Each row was made from one path, in order. Every step used is in the known rows, and no mark comes twice. Write each row's path.
In the rows, zero is written as 128.
Known rows
tuga sosi zadov sili vunem: [125 129 139 167 138 109 159 146 122 148 159  95 167 114 118 133 128 117
 145 103 146 147 136 141]
komig tuguv sosi zadov: [131 118 168 122 152 104  86 171 133 186 106 123 115  84 176  98 141  83
 160 130  68 165  93  93]
komig tuguv sosi galir vunem: [134 140 129 189  92 138  85 194  87 159 136  72 142 125 205  84  99  62
 104  95  70 174  90  96]
tuga vunem galir sosi: [ 83 106 112 158  77 127 109 186 109 139 162 161 134 138 144 123 132 117
 166 143  97 122 111 122]
tuguv sosi galir: [116 153 124 123 135  71 150 162  78 138 154 115 147 103 188 135 110 108
 152 114  76 139  96  93]
zadov sosi tuguv: [129 103 114 115 116 107  90 131 140 165 146 143 124 111 134 143 130 101
 131 116  83 170 120 139]
galir vunem tuga sosi zadov sili: [128 150 114 174 100 143 171 153 123 187 150  88 144 123 110 133 128 126
 129  43 154 178 122 152]
tuguv sosi galir vunem: [124 150 123 171 116 102 131 176  73 130 148  93 163 136 196 112  87  92
 121  90  86 164 103  97]
zadov sosi galir: [136 122  88 107 113  63 153 160 103 150 187 145 173 101 157 155 104 104
 133  91  75 155 116 118]
galir sosi zadov: [108  90 135 128 141  57 148 157 150 175 114 162 173 117 144 145 125 138
 151 119  92 176 122  96]
galir sosi tuguv komig: [ 91  86 110 135  89 125 121 126 162 185 124 146 116 111 171 122  94 145
 141 137  85 158 110 108]
tuga sosi galir: [129 154 121 140 100 107 149 147  87 161 160 101 147 103 165 163 126 117
 143  69 109 116 109 118]
tuguv sosi zadov sili vunem galir: [108 122 110 123 164  97 150 183  79 130 178 102 168 104 166 102 130  97
 180 137  84 164 114 108]
galir vunem sili: [159 143 106 178 126 148 133 130 119 101 124  90 126 159 108  77 105 127
 120 105 152 175 111 131]
komig tuguv sosi: [130 140 160 144 111 123  81 161 125 145 124 106  98 100 167  93 130  94
 148 156  83 135 101 107]
sili vunem galir sosi zadov: [ 80  70 117 147 140  96 117 192 134 160 155 136 190 117 158 142 134 113
 143 124  78 160 122 103]
vunem tuga: [ 99 143 119 134 115 142 137 136 150 150 141 120 103 119  98 151 144 138
 112 113 145 121 117 150]
galir sosi zadov sili pusek: [134 129  99 110 142  73 179 192 131 157 153 116 197 143 103  97 130 147
 162 126 109 212 173 101]
galir sosi tuguv: [ 98  98 124 155 104 103 106 137 146 168 106 134 135 135 146 137 131 130
 127 134  90 172 118 114]
komig tuguv: [137 118 134 145 102 165  82 146 145 155 116 108 105 117 138 100 140  99
 113 135 111 136 116 126]
sosi zadov: [128 107 137 106 169 108 134 138 138 169 110 143 146 109 137 136 139 119
 142 104 115 158 117 112]
tuga sosi: [134 147 151 144 102 126 125 127 118 140 139 113 122 112 136 150 134 132
 153 103 132 103 127 135]
sili zadov sosi: [159  94 130 121 149  61 134 141 142 172 165 168 161  94 131 131 124 106
 116 124  84 140 127 127]
komig tuguv sosi galir: [126 144 130 139 111 108 104 180  94 165 141  94 125  93 198 105 123  78
 139 121  59 145  83  90]
sili vunem tuga sosi galir: [ 77 157 125 188  95 136 135 167 126 163 186  71 137 105 125 185 132 115
  94  72 140  97 108 154]
tuga vunem galir sosi zadov: [ 83  85 120 136 118 108 115 198 117 180 144 176 151 119 154 131 142 107
 177 118  84 151 100 106]

Write each row's path
[115 101  83 126 157 137 151 167 101 142 173 105 177 120 135 109 140 102
 145 116 114 166 127 125]
sosi zadov sili vunem galir
[183 113 112 121 166  49 159 130 138 152 166 151 142  93 105 101 122 122
 138 129 100 160 103 123]
vunem sili zadov sosi
[121 132 107 173 124 132 156 137 122  94 165  94 157 149 102 103 110 123
 107 151 156 141 148 149]
zadov sili vunem
[102  92 116 174 138  62 175 166 142 141 151 128 203 137 120 118 108 132
 129 142 118 189 143 118]
galir sosi zadov sili vunem
[110 102 111 112 118 176 106 107 151 178 121 128  87 105 162 113 107 126
 130 121 109 140 105 124]
sosi tuguv komig
[ 77 133 132 177 120 157 114 148 167 129 156  99 118 130  88 152 133 126
  79 130 159 111 128 165]
sili vunem tuga
[100 166 110 145  88 123 158 155 111 186 170  93 122  94 138 184 140 127
 128  53 127 108  98 139]
vunem tuga sosi galir
[119 120 107 139 130 134 149 167  90 154 185  89 169 104 143 130 146 105
 169  91 118 142 125 132]
tuga sosi zadov sili vunem galir
[141  68 113 103 138 109 111 121 165 223 158 167 120  68 166 116 102 104
 118 121  65 152 104 123]
sili zadov sosi tuguv komig
[156 159 110 191 109 127 110 184  84 138 137  57 121 124 177  54  99  77
 132  99  84 193  66  93]
komig tuguv sosi galir vunem sili
[149  80 127 124 151  88  94 131 148 207 141 154 139  92 139 132 140  89
 102 117  68 168 112 129]
sili zadov sosi tuguv
[144 117  87 156  93  95 134 174  97 143 182 124 188 133 166 134  81  87
 101  65  84 181 123 124]
zadov sosi galir vunem
[122 134 146 148 106 151  86 116 125 176 115  99 101 111 144 150 150 115
 141  95 116 132 112 139]
tuga sosi tuguv
[107 155 119 192  79 152  93 200 112 183 149  65 114 115 177 106 113  73
  89  79  84 165  80 117]
komig tuguv sosi galir vunem tuga
[132 129  96 173 108 143 132 161  94 141 141  94 171 152 167 119  96  96
  85  68 114 168 116 116]
sosi galir vunem
[180 145 112 199 134 109 158 150  88 177 149  74 158 118 151  99 111 104
 105  47 120 161  84 111]
tuga sosi galir vunem sili zadov
[ 70  78 104 173 100 142  72 171 131 154 148 106 150 135 157 135 140 106
 118 142  77 156 118 121]
sili vunem galir sosi tuguv
[139 172 121 144 142 166 109 176 127 100 153  96  97 158  57  66 139 125
 152 144 172 143 135 144]
tuga vunem sili pusek
[106 138 118 182  95 175 117 148 145 144 134  98 118 150 109 129 118 122
  80  87 153 148 124 154]
galir vunem tuga
[127 120  65  83 134  97 172 214  98 164 179 110 197 131 126  97 148 137
 186 115  83 207 163  93]
vunem galir sosi zadov sili pusek
[163  95  99 164 129  76 137 175 106 187 179 134 203 117 169 122  92  74
  72  66  69 179 115 113]
sili zadov sosi galir vunem
[136 140 131 105 167  58 181 148  93 145 139 130 152 101 153 103 121 121
 189 131  97 180 115  99]
tuguv sosi zadov sili
[178  94 106 175 148 108 101 133 139 181 137 116 137 124 121  80 116  88
  94  94  93 215  94 132]
galir vunem sili zadov sosi tuguv
